Known rows, with every way that one mark hangs from another:
zazir{mafu{rozit} pitu}: [-0.14  4.06  0.20 -3.89  0.71  2.92  3.67 -2.05  3.14  4.73 -1.95  2.41
 -3.02 -3.84  4.12 -4.81  0.33 -0.16 -1.10]
lalu{mafu{zazir} rugun tuse}: [-1.50  2.89  0.53  0.37  0.26 -0.36  2.35  0.36  1.92 -0.82 -2.37 -3.25
  3.00  0.16 -4.87 -1.05 -5.81 -2.73  0.94]
pitu{zazir{mafu}}: [-0.50  0.60  1.16 -4.35  4.62  3.31  3.89 -1.90  2.05  7.27 -3.27 -1.03
 -2.02 -2.10  2.77 -2.40  2.94 -1.32 -1.47]
mafu{gurum zazir}: [ 2.95  0.66  1.86 -3.62  2.21  0.17  1.43 -1.43  0.01 -0.48 -1.84 -0.70
 -2.29 -0.20 -0.29 -1.05  0.35 -4.33 -3.29]
mafu{lalu{tuse} zazir}: [ 1.29 -1.94  1.08 -2.53  0.29  0.12  1.96 -1.90  2.41  0.42  0.46 -1.54
 -0.78  0.49 -1.85  1.88 -2.77 -4.33  0.91]
kotev{tuse}: [-0.17 -2.05 -1.89 -1.35  3.26  3.07  5.46 -1.11 -0.78  2.45 -1.11  0.24
  1.33 -1.37  0.03  1.41 -2.59 -3.52 -2.72]
kebil{mafu{lalu{rugun} rozit zazir{pitu}}}: [ 0.20  1.46  2.05  0.35  0.19  2.38 -2.26  0.48  4.89 -1.74  1.48  2.19
 -2.02 -5.70  1.41 -1.28  1.65 -1.19 -2.23]
lalu{mafu tuse}: [ 0.93  1.61  0.56 -0.71  2.76  1.18  6.57 -1.39  0.95  2.54 -4.21 -2.69
  2.01  1.75 -3.02 -0.80 -5.77 -1.62  1.88]
zazir{mafu{gurum lalu{rugun} rozit} pitu}: [ 0.51  5.35  0.47 -4.19  0.23  3.58 -0.20 -1.32  5.20  2.05  1.27  0.23
 -1.05 -2.24  3.39 -5.01  1.81  0.65  0.55]
mafu{gurum lalu{rugun tuse} rozit zazir}: [ 4.64 -0.81 -1.25 -4.97 -0.89 -0.29 -4.11  0.12  5.26 -4.25  3.14  0.61
 -0.43  0.12 -3.51 -1.13 -0.18 -5.09  0.46]
lalu{mafu{gurum rozit} rugun tuse}: [ 1.45  3.01 -1.32 -1.97  1.18  0.57  1.26  0.96  3.73 -1.68 -1.97 -1.74
  3.46  0.84 -5.29 -3.23 -3.87 -1.82  1.63]
mafu{lalu zazir{pitu}}: [ 0.35  0.14  2.63 -2.49 -0.50  1.91  0.87 -2.28  1.89  0.09  1.13 -2.47
 -3.11 -1.10  0.86  0.58  0.24 -2.14 -0.91]
pitu{zazir{mafu{gurum lalu{rugun} rozit}}}: [ 1.55  0.52  0.42 -5.62  3.65  3.52 -0.23 -0.91  4.58  4.53 -0.44 -0.87
 -1.40 -1.46  1.91 -3.06  4.60 -0.95 -0.46]
mafu{lalu zazir}: [ 0.96 -2.53  2.53 -2.83  0.35  0.82  1.05 -2.02  2.65  0.73  0.48 -1.78
 -1.71 -0.12 -0.79  2.30 -0.46 -2.67 -0.40]
mafu{gurum lalu zazir}: [ 3.52 -0.47  2.71 -3.89  1.51  1.30 -0.76 -1.81  2.14 -1.15  1.40 -2.66
 -1.28  1.46 -0.38  0.54  1.06 -3.03 -0.68]
mafu{gurum lalu rozit}: [ 5.08 -2.15 -0.01 -6.15  1.60  2.26 -0.50 -1.22  5.10 -0.67  1.14  0.59
 -0.87  1.09 -1.41 -0.66  2.37 -1.47  0.45]
kebil{mafu{gurum lalu{rugun} rozit zazir}}: [ 2.34  1.00  2.14 -0.52  1.46  1.91 -3.41  1.02  5.04 -2.50  1.69  2.08
 -0.81 -3.90  0.55 -1.39  2.27 -1.89 -2.10]
kebil{mafu}: [-1.39  1.29  2.77  1.07  3.91  2.40  4.33 -0.39  2.17  2.66 -3.48  1.41
 -0.20 -4.56  1.58 -0.40  0.12 -0.51 -2.45]
lalu{mafu rugun}: [-3.15  2.13  2.18 -0.12  1.31  1.64  3.18  0.19  2.77  1.03 -3.48 -3.89
  3.05 -0.21 -3.56 -0.46 -2.28  1.30 -0.05]
pitu{zazir}: [-0.23 -1.32  1.02 -4.31  4.30  2.98  4.02 -1.66  1.14  4.73 -3.67 -1.97
 -2.57 -1.89  0.45 -0.80  3.59 -1.92 -2.38]
lalu{mafu{rozit} tuse}: [ 2.95  0.25 -0.92 -2.24  1.92  0.89  4.83 -0.97  2.37  1.51 -3.29 -0.01
  0.85  1.21 -3.49 -1.52 -5.00 -2.16  1.64]

Rows:
[ 5.99 -1.27 -0.19 -5.75  0.90 -0.22 -1.20 -0.71  2.14 -2.12 -0.72  2.86
 -3.95 -0.83 -0.90 -2.07  1.61 -4.98 -3.62]  mafu{gurum rozit zazir}
[ 0.98 -0.43  0.08 -5.35  3.95  3.09  2.69 -1.47  3.12  6.41 -2.76  0.64
 -2.85 -2.62  2.49 -2.82  3.42 -1.57 -1.55]  pitu{zazir{mafu{rozit}}}
[-0.31  0.66  1.73 -3.48  1.74  2.35  0.48 -0.71  4.01 -0.41  0.45 -3.80
  2.37  0.91 -2.20  0.28  1.43 -0.45  0.82]  mafu{gurum lalu{rugun}}
[ 3.98 -4.54  0.42 -4.82 -0.86  0.52 -1.48 -1.24  4.73 -0.95  1.60  1.85
 -3.39 -0.90 -1.47  1.31  0.53 -3.39 -0.70]  mafu{lalu rozit zazir}
[-0.80  1.30  0.97 -2.86  2.33  1.93  4.94 -2.21  3.85  6.14 -1.38 -0.09
  1.53 -0.25  1.43 -0.79 -2.84 -0.85  2.57]  zazir{mafu{lalu{tuse}}}
[ 3.07  1.08  1.59 -2.21  0.44  1.74  1.51 -1.15  1.61  0.00 -1.87 -0.54
 -2.87 -0.47 -0.59 -1.96 -1.41 -1.00 -1.79]  lalu{mafu{rozit zazir{pitu}}}
[ 3.01  2.10  2.72 -3.61  0.64  2.30 -1.07 -2.04  1.66 -1.78  2.13 -3.39
 -2.66  0.54  1.28 -1.29  1.76 -2.50 -1.10]  mafu{gurum lalu zazir{pitu}}
[ 6.57  0.70 -0.81 -5.34 -0.64  1.12 -2.81 -1.31  3.50 -3.65  3.26  0.61
 -3.56  0.13 -0.36 -2.70  0.45 -4.92 -0.13]  mafu{gurum lalu{tuse} rozit zazir{pitu}}
[ 1.05  3.77  0.89 -2.66 -0.54  1.12 -1.77 -0.83  2.48 -3.42  2.64 -3.75
 -0.20 -0.07 -1.21 -1.97 -0.45 -3.87  0.27]  mafu{gurum lalu{rugun tuse} zazir{pitu}}
[ 4.21 -1.52  0.17 -5.31 -0.83  0.38 -4.93  0.07  5.49 -3.99  3.10  0.44
 -1.44 -0.31 -2.48 -0.69  2.18 -3.32 -0.88]  mafu{gurum lalu{rugun} rozit zazir}
[ 2.71 -0.60 -0.27 -4.36 -0.98  0.56  0.50 -1.27  1.88 -1.01 -0.87  3.11
 -5.73 -3.53  0.30 -2.10  0.61 -3.95 -3.86]  mafu{rozit zazir{pitu}}
[ 1.85 -0.24  1.77 -0.11  2.12  1.24  0.44  0.21  3.12  0.16 -1.76  4.43
 -2.80 -5.42  1.32 -1.08  0.66 -2.68 -3.71]  kebil{mafu{rozit zazir}}
[ 1.53 -0.48  0.91 -0.26  2.46  2.45  1.56 -0.19  5.09  0.93 -0.36  2.94
 -0.08 -3.67  0.26 -0.34 -0.31 -1.51  0.02]  kebil{mafu{lalu{tuse} rozit}}
[ 1.60  2.00 -0.71 -4.49  1.47  1.51  0.66 -0.74  5.95  2.81  0.37  1.39
  1.64 -0.45  0.26 -2.87 -0.85 -1.29  2.18]  zazir{mafu{gurum lalu{rugun tuse} rozit}}
[ 4.09  0.37  2.41 -0.91  2.31  2.26 -2.34  0.10  4.36 -1.56  1.23  2.52
 -1.96 -3.20  1.60 -1.20  2.13 -2.12 -2.12]  kebil{mafu{gurum lalu rozit zazir}}
[ 1.56  3.81  1.37 -1.83 -0.43  1.33 -2.07  0.79  2.90 -3.18 -0.41 -2.03
 -0.35 -0.72 -2.17 -3.56 -0.21 -0.76 -1.85]  lalu{mafu{gurum rozit zazir{pitu}} rugun}
[ 2.78  3.14  0.61 -1.51  3.61  1.62  5.29 -1.23  0.66  1.32 -3.42 -3.29
  2.27  2.89 -2.73 -2.15 -4.64 -1.90  1.64]  lalu{mafu{gurum} tuse}
[ 2.38  2.85 -0.88 -1.77  0.27 -0.50 -0.73  1.04  3.17 -3.11 -1.03 -1.27
  1.94  0.60 -4.98 -2.97 -4.06 -3.52  0.57]  lalu{mafu{gurum rozit zazir} rugun tuse}
[ 4.96  2.51  1.70 -2.82  1.34  1.94  0.29 -1.16  1.34 -1.29 -1.31 -1.13
 -2.62  0.72 -0.24 -3.28 -0.29 -1.32 -1.95]  lalu{mafu{gurum rozit zazir{pitu}}}
[ 2.63  0.07  0.57 -5.92  4.19  3.72  0.67 -1.57  4.12  5.20 -0.66 -0.68
 -2.22 -1.03  2.64 -2.95  4.49 -1.23 -0.53]  pitu{zazir{mafu{gurum lalu rozit}}}
[-1.19  3.86  0.34 -3.62 -0.54  3.25  1.07 -1.45  5.39  3.48  0.70  0.78
 -1.32 -3.25  2.96 -3.74  0.70  0.86  0.86]  zazir{mafu{lalu{rugun} rozit} pitu}
[ 1.09 -0.90  1.90 -0.45  2.57  2.96  0.91 -0.10  5.27  1.15 -0.36  2.80
 -0.69 -3.96  0.99 -0.10  1.42 -0.23 -0.86]  kebil{mafu{lalu rozit}}
[-0.51  2.99  2.17  0.86  3.37  2.72  0.98  0.49  4.02 -0.22 -0.24 -0.59
  2.51 -2.70  0.05 -1.02  0.01 -0.95  0.12]  kebil{mafu{gurum lalu{rugun tuse}}}
[ 1.65  3.58  3.92  0.64  2.58  3.34 -0.74 -0.60  2.35 -1.02  1.05 -0.59
 -1.71 -3.29  3.19 -1.67  1.97 -1.24 -2.15]  kebil{mafu{gurum lalu zazir{pitu}}}
[ 2.56  1.41  1.42 -1.03  3.79  2.48  1.15  0.27  3.41  0.25 -2.05  3.43
 -0.99 -4.03  1.31 -2.40  1.97 -1.32 -2.93]  kebil{mafu{gurum rozit}}
